What can hang from each mark:
gavo: kegen niza vene
zila: temiv
niza: bapaf gavo
temiv: pubi vene
vene: bapaf gavo temiv
kegen: gavo

Known rows, with every way that one mark hangs from another:
{zila {temiv pubi {vene bapaf gavo}}}: [-0.13  0.99 -0.61 -1.04  1.65  1.29 -0.59 -1.42  0.42 -0.50 -0.91  5.00
 -0.59 -0.22 -0.24  0.66 -1.62 -0.32  1.63  0.10 -0.55  1.13  0.79 -0.19
  3.08  0.01 -1.45  0.64 -0.67 -2.75 -1.41]
{vene bapaf temiv}: [ 0.35  1.08  0.26  2.13  3.60  0.65 -1.94 -4.22  2.15 -1.06  0.26  1.79
 -0.70  1.35 -1.56 -0.05  1.11 -2.68  0.73  1.30 -2.44  1.84 -1.47 -2.32
  1.59  0.35 -2.96  0.64 -0.76 -0.37 -2.15]
{temiv pubi {vene bapaf {gavo kegen}}}: [ 0.28  1.97 -1.12 -0.81  2.10  1.56  0.48  1.00  0.52  0.71 -0.07  3.27
 -0.30 -3.56  0.79  1.04 -1.75 -0.29  2.06 -1.09  0.16  0.41  0.60 -0.23
  3.82 -1.80  0.26  0.57 -0.25 -1.94  0.67]
{temiv pubi vene}: [ 0.25  1.08 -0.84 -0.09  1.61  1.93  1.07  1.25 -0.52 -0.71 -0.50  2.96
 -0.56 -3.24  1.76  0.21 -2.35 -0.51  2.45 -2.37  0.29 -0.01  1.49 -0.01
  2.73 -1.26  2.50  1.21 -2.15 -1.97  0.31]
{zila {temiv pubi {vene {gavo {niza bapaf}}}}}: [-0.34  0.77  0.59 -1.74  0.05  1.35  0.05 -0.39  0.12 -0.93 -0.90  3.98
 -0.32  0.59  0.14  0.34 -2.12 -0.24  1.89  0.19  0.44  1.07  0.68  0.23
  3.25  0.51  0.28  0.48 -1.16 -3.43 -2.33]
{kegen {gavo {vene temiv}}}: [ 0.45  0.56 -0.33 -0.96  1.79  1.47  0.61 -4.63  0.73 -1.42  0.23  0.13
 -1.54  2.44 -3.01 -1.31 -1.67 -0.63  1.31 -1.21 -1.68  0.52 -0.19 -3.42
 -0.31 -1.48 -1.18  0.82 -0.44 -1.69 -0.85]
{gavo kegen niza {vene bapaf}}: [-0.55  1.13  3.85 -0.87  0.71 -4.80 -0.35 -0.43  0.04 -1.14  1.03  0.25
 -0.47  2.67  0.67  1.15 -0.51  0.99  2.82 -1.22  1.78  0.59 -1.90  1.97
  1.45 -0.74  3.85 -0.10 -0.85  0.49  4.30]
{kegen {gavo niza {vene bapaf temiv}}}: [ 0.52  0.48  0.06 -1.18  1.69 -0.03 -0.58 -4.19  0.85 -1.20  0.85  0.51
 -1.12  4.48 -2.97 -0.98 -0.82  0.11  1.50 -0.88 -1.14  0.07 -1.01 -3.05
  1.06 -1.14  0.90 -0.17  0.06 -1.84 -2.06]
{kegen {gavo {niza bapaf} {vene {temiv pubi}}}}: [ 0.10  0.65  0.29 -1.86  0.06  1.26  0.38 -2.11  0.75 -1.28  0.30  0.03
 -0.80  4.50 -2.16 -0.86 -1.60 -0.09  1.65 -0.90 -0.15 -0.45 -0.99 -2.36
  1.51 -0.92  2.02  0.24 -0.70 -3.26 -2.56]
{gavo kegen {niza bapaf} {vene temiv}}: [-0.86  0.88  5.88 -1.35 -1.41 -3.02  0.19  0.26  0.84 -1.38  0.43 -1.38
 -0.25  3.63  0.60  1.16 -0.55 -0.55  2.32 -0.55  1.83  1.54 -2.22  2.38
  2.30  0.50  3.39  0.29 -1.04 -0.71  2.46]
{niza bapaf {gavo kegen vene}}: [-2.30  1.43  1.37  1.75 -1.09  2.00  2.05  0.88  1.55 -1.62 -0.76  1.35
 -1.12  6.66  0.24  1.32 -1.43 -0.59  1.85  1.90  0.26  0.03 -2.14  2.74
  0.18  0.63  2.51  2.12 -1.69 -1.47  5.45]
{temiv pubi {vene {gavo kegen}}}: [ 0.25  1.71 -0.44 -1.59  1.05  1.88  1.53  1.09  0.01  0.12 -0.07  2.16
 -0.29 -4.35  1.12  0.39 -2.65 -0.52  2.36 -1.58  0.74  0.76  1.25 -0.42
  3.00 -1.81  0.48  0.52 -0.69 -2.18  0.44]
{temiv pubi}: [-0.14  1.69 -1.98 -0.18  1.50  1.74  0.75  0.03  0.29 -1.72 -0.12  2.09
 -0.21 -1.72  1.11 -0.44 -1.88 -0.99  2.31 -0.76  0.59 -0.55 -0.02 -1.58
  0.68 -1.13  0.66  0.64 -2.67 -2.51 -1.36]
{temiv pubi {vene bapaf {gavo kegen niza}}}: [ 0.27  1.78 -0.43 -1.42  1.51  0.62  0.18  1.39  0.39  0.61  0.34  2.92
 -0.01 -2.55  0.93  0.98 -1.60  0.12  2.35 -1.10  0.85  0.29  0.35 -0.09
  4.38 -1.58  1.89 -0.15 -0.12 -2.17 -0.39]
{niza bapaf {gavo kegen {vene temiv}}}: [-2.17  1.24  2.05  1.62 -1.14  2.38  1.55  0.28  2.41 -1.33 -0.79  0.95
 -1.04  6.67 -0.08  1.47 -0.74 -1.34  1.51  2.20 -0.22  0.66 -2.26  2.51
  0.90  1.09  1.32  1.84 -1.21 -1.56  4.50]
{gavo niza {vene bapaf temiv}}: [-0.14  0.11  2.51  0.15  1.38 -2.66 -1.67 -1.81  0.92 -0.89  0.87  0.44
 -0.82  4.76  0.22  0.62  0.55  0.05  1.92 -0.29 -0.23  1.08 -1.61 -0.63
  2.79  0.33  2.28 -0.45 -0.50 -0.11  0.16]
{kegen gavo}: [ 0.64  1.07 -1.69 -0.33  2.31  2.07  1.10 -4.90  0.15 -2.27  0.40  0.98
 -1.14  1.06 -3.58 -2.33 -2.32 -0.91  1.48 -0.61 -1.46 -0.07 -0.10 -4.14
 -1.65 -1.74 -0.80  0.98 -1.31 -2.02 -2.42]

Rows:
[ 0.47  1.41 -0.68  0.84  3.36  1.63 -1.68 -4.82  2.83  0.01  0.80  1.26
 -0.66  1.04 -2.56 -0.38  0.77 -2.53  0.33  2.80 -2.70  2.58 -1.50 -4.49
  2.23 -0.08 -5.53 -0.31  1.05 -0.96 -3.99]  {vene bapaf gavo temiv}
[ 0.06  1.63  0.45 -1.96  0.03  1.43  1.40  2.23 -0.04  0.09  0.08  1.85
  0.05 -2.55  1.26  0.54 -2.49 -0.17  2.49 -1.16  1.49  0.39  0.61  0.19
  3.87 -1.25  2.63  0.19 -0.85 -2.81 -0.62]  {temiv pubi {vene {gavo kegen {niza bapaf}}}}
[-0.14  0.79 -0.16 -1.63  0.93  1.58  0.14 -1.39  0.14 -0.92 -0.91  4.33
 -0.58 -1.10  0.06  0.21 -2.21 -0.52  1.83 -0.25 -0.14  1.34  1.25 -0.27
  2.49  0.01 -1.31  0.55 -1.01 -2.89 -1.60]  {zila {temiv pubi {vene gavo}}}
[-0.44  1.22  3.68 -1.80  0.23 -3.62 -0.99  0.04  1.33 -0.51  0.80  0.24
 -0.04  1.78  1.06  1.87  0.25  0.07  2.50 -1.23  1.71  0.87 -1.84  1.95
  3.32 -0.43  2.52 -0.75 -0.20 -0.81  2.40]  {gavo kegen niza {vene bapaf {temiv pubi}}}
[-1.53  1.16  0.57  0.33 -0.08  1.60  1.26 -0.96  2.34 -1.29 -0.13  1.38
 -0.99  3.30  0.40  1.32 -0.76 -0.94  2.08  0.82 -0.10  0.86 -0.88  1.35
  0.62  0.00  0.25  0.42 -0.53 -1.29  4.21]  {niza {gavo kegen {vene {temiv pubi}}}}
[-1.51  1.33  0.13  0.93  0.64  1.31  0.48 -1.01  2.66 -0.93 -0.15  2.06
 -1.01  3.80  0.24  1.79 -0.12 -0.72  1.85  1.15 -0.48  0.62 -1.33  1.49
  1.22 -0.05 -0.05  0.47 -0.22 -1.17  4.41]  {niza {gavo kegen {vene bapaf {temiv pubi}}}}
[-1.45  1.07  0.77  1.40  0.87  0.90  0.46 -2.01  2.54 -1.18  0.00  1.74
 -1.23  4.55 -0.34  1.43 -0.02 -0.89  1.70  1.44 -0.91  1.11 -1.47  1.28
  0.60  0.17 -0.22  0.66 -0.10 -0.40  4.72]  {niza {gavo kegen {vene bapaf temiv}}}
[-0.93  1.20  4.99 -2.06 -1.77 -2.27  0.29  1.68  1.01 -0.91  0.31 -0.96
  0.10  2.85  1.42  1.60 -0.70 -0.32  2.50 -0.94  2.48  0.82 -2.05  2.67
  3.16  0.21  3.74  0.02 -1.15 -1.78  2.05]  {gavo kegen {niza bapaf} {vene {temiv pubi}}}
[-2.22  1.49  1.32  1.16 -1.41  2.83  1.59  1.22  2.55 -1.08 -0.91  1.26
 -0.83  6.07  0.46  1.80 -0.85 -1.25  1.63  1.89  0.15  0.24 -2.09  2.72
  1.48  0.86  1.51  1.66 -1.33 -2.37  4.14]  {niza bapaf {gavo kegen {vene {temiv pubi}}}}
[ 0.36  0.63 -0.49 -0.98  1.76 -0.43 -0.06 -3.56  0.04 -1.46  0.82  0.88
 -1.18  4.37 -2.74 -1.11 -1.47  0.89  1.86 -1.12 -0.65 -0.63 -0.89 -2.83
  0.35 -1.55  2.01  0.14 -0.46 -1.68 -1.02]  {kegen {gavo niza {vene bapaf}}}
[-0.62  1.56  2.71  0.27  1.92 -2.95  0.26 -1.14  0.27 -0.92  0.23  0.79
 -1.08  0.62  0.36  1.33 -0.89  0.07  2.22 -1.28  0.42  0.86 -1.41  1.69
  0.32 -1.25  0.59  1.36 -1.09  0.93  6.43]  {gavo kegen {vene bapaf}}
[-0.16  1.10  0.61 -1.87  0.96  0.10 -0.63 -1.07  0.42 -0.59 -0.57  4.57
 -0.22 -0.27 -0.11  0.89 -1.56 -0.13  1.96 -0.04  0.44  1.24  0.48  0.69
  3.40  0.01 -0.39  0.10 -0.41 -2.84 -1.17]  {zila {temiv pubi {vene bapaf {gavo kegen niza}}}}
[-0.60  0.86  4.44 -1.65 -0.34 -4.49  0.68 -0.30 -0.47 -1.82  1.01 -0.79
 -0.45  1.63  0.97  0.59 -1.42  0.78  3.13 -1.70  2.38  0.91 -1.22  1.80
  0.65 -0.74  4.10 -0.15 -1.27  0.21  4.04]  {gavo kegen niza vene}
[-1.64  1.09  0.62  0.98  0.22  0.73  1.72 -1.23  1.46 -1.72  0.00  1.36
 -1.27  3.82  0.15  0.81 -1.31 -0.29  2.29  0.81 -0.01  0.63 -0.93  1.40
 -0.67 -0.22  1.07  0.91 -0.95 -0.45  5.52]  {niza {gavo kegen vene}}
[ 0.03  0.59  0.33 -1.22  0.40  0.43  0.84 -2.40 -0.19 -1.77  0.44  0.10
 -1.13  5.10 -2.43 -1.33 -2.19  0.57  1.85 -0.89 -0.10 -0.72 -1.03 -2.29
  0.17 -1.14  2.88  0.70 -1.17 -2.40 -1.32]  {kegen {gavo {niza bapaf} vene}}
[ 0.20  0.98  2.36 -0.54  0.75  0.02  1.25 -0.76 -0.42 -0.67  0.46  0.85
 -0.61 -0.62 -0.36 -0.37 -2.15 -0.55  2.11 -0.34  0.25  1.79  0.27 -0.42
  2.14 -0.65  1.95  0.72 -0.61 -0.62  0.29]  {temiv {vene {gavo kegen {niza bapaf}}}}
[ 0.38  0.79 -0.97 -1.44  1.53  1.93  0.70 -3.70  0.83 -1.16  0.11  0.40
 -1.32  1.79 -2.41 -1.00 -1.79 -0.52  1.45 -1.42 -1.24  0.02 -0.08 -3.32
  0.29 -1.66 -0.98  0.63 -0.49 -2.47 -1.11]  {kegen {gavo {vene {temiv pubi}}}}
[-0.11  0.65  0.28 -2.00  0.49  0.84 -0.11 -1.12  0.03 -1.06 -0.65  4.07
 -0.37 -0.32  0.10  0.14 -2.11 -0.17  2.04 -0.23  0.34  1.27  1.08 -0.25
  2.90  0.23 -0.13  0.11 -0.90 -3.07 -2.35]  {zila {temiv pubi {vene {gavo niza}}}}
[-1.99  1.76  0.51  2.14 -0.66  3.03  1.98  0.04  1.90 -2.18 -0.58  1.82
 -0.65  5.48 -0.66  0.45 -1.33 -1.63  1.67  2.74 -0.03  0.15 -2.12  1.79
 -0.37  0.78  1.72  1.96 -2.10 -1.87  2.86]  {niza bapaf {gavo kegen}}
[-0.28  0.87  0.45  0.62  2.21 -0.16 -1.00 -1.11  1.32 -0.32 -0.15  1.42
 -1.14  1.87  0.73  1.19  0.04 -0.66  1.56 -0.75 -0.95  0.61 -0.96 -0.61
  2.44 -0.43 -0.65  0.77 -0.84 -0.72  1.73]  {gavo {vene bapaf {temiv pubi}}}
[ 0.54  0.46  0.94 -0.18  1.63  0.38  0.82 -1.68 -0.58 -0.77  0.61  1.21
 -0.87 -0.71 -0.44 -0.97 -2.06 -0.35  2.07 -0.54 -0.46  1.79  0.86 -1.99
  2.02 -0.69  1.51  0.32 -0.55 -0.44 -1.05]  {temiv {vene {gavo niza}}}
[ 0.47  1.12  1.45  0.04  2.23 -0.75  0.05 -1.51  0.01 -0.10  0.72  1.96
 -0.67 -0.85 -0.71  0.07 -1.26 -0.26  1.94 -0.27 -0.40  1.74  0.02 -0.66
  2.65 -0.99  1.15  0.38  0.09 -0.03  0.58]  {temiv {vene bapaf {gavo kegen niza}}}
[ 0.18  1.26 -0.61 -1.40  0.38  2.22  1.06  2.01 -0.15  0.00  0.02  2.21
 -0.17 -1.54  1.25  0.09 -2.42 -0.09  2.31 -0.94  0.90  0.12  0.81 -0.90
  4.00 -1.02  2.69  0.22 -1.03 -3.00 -1.92]  {temiv pubi {vene {gavo {niza bapaf}}}}
[-1.05  1.12  5.10 -1.15 -1.29 -3.59  0.94  1.18 -0.30 -1.63  0.49 -0.86
 -0.35  3.57  1.01  0.88 -1.50  0.59  2.82 -0.96  2.54  0.48 -2.07  2.73
  1.24 -0.15  5.13  0.71 -1.80 -0.51  3.97]  {gavo kegen {niza bapaf} vene}
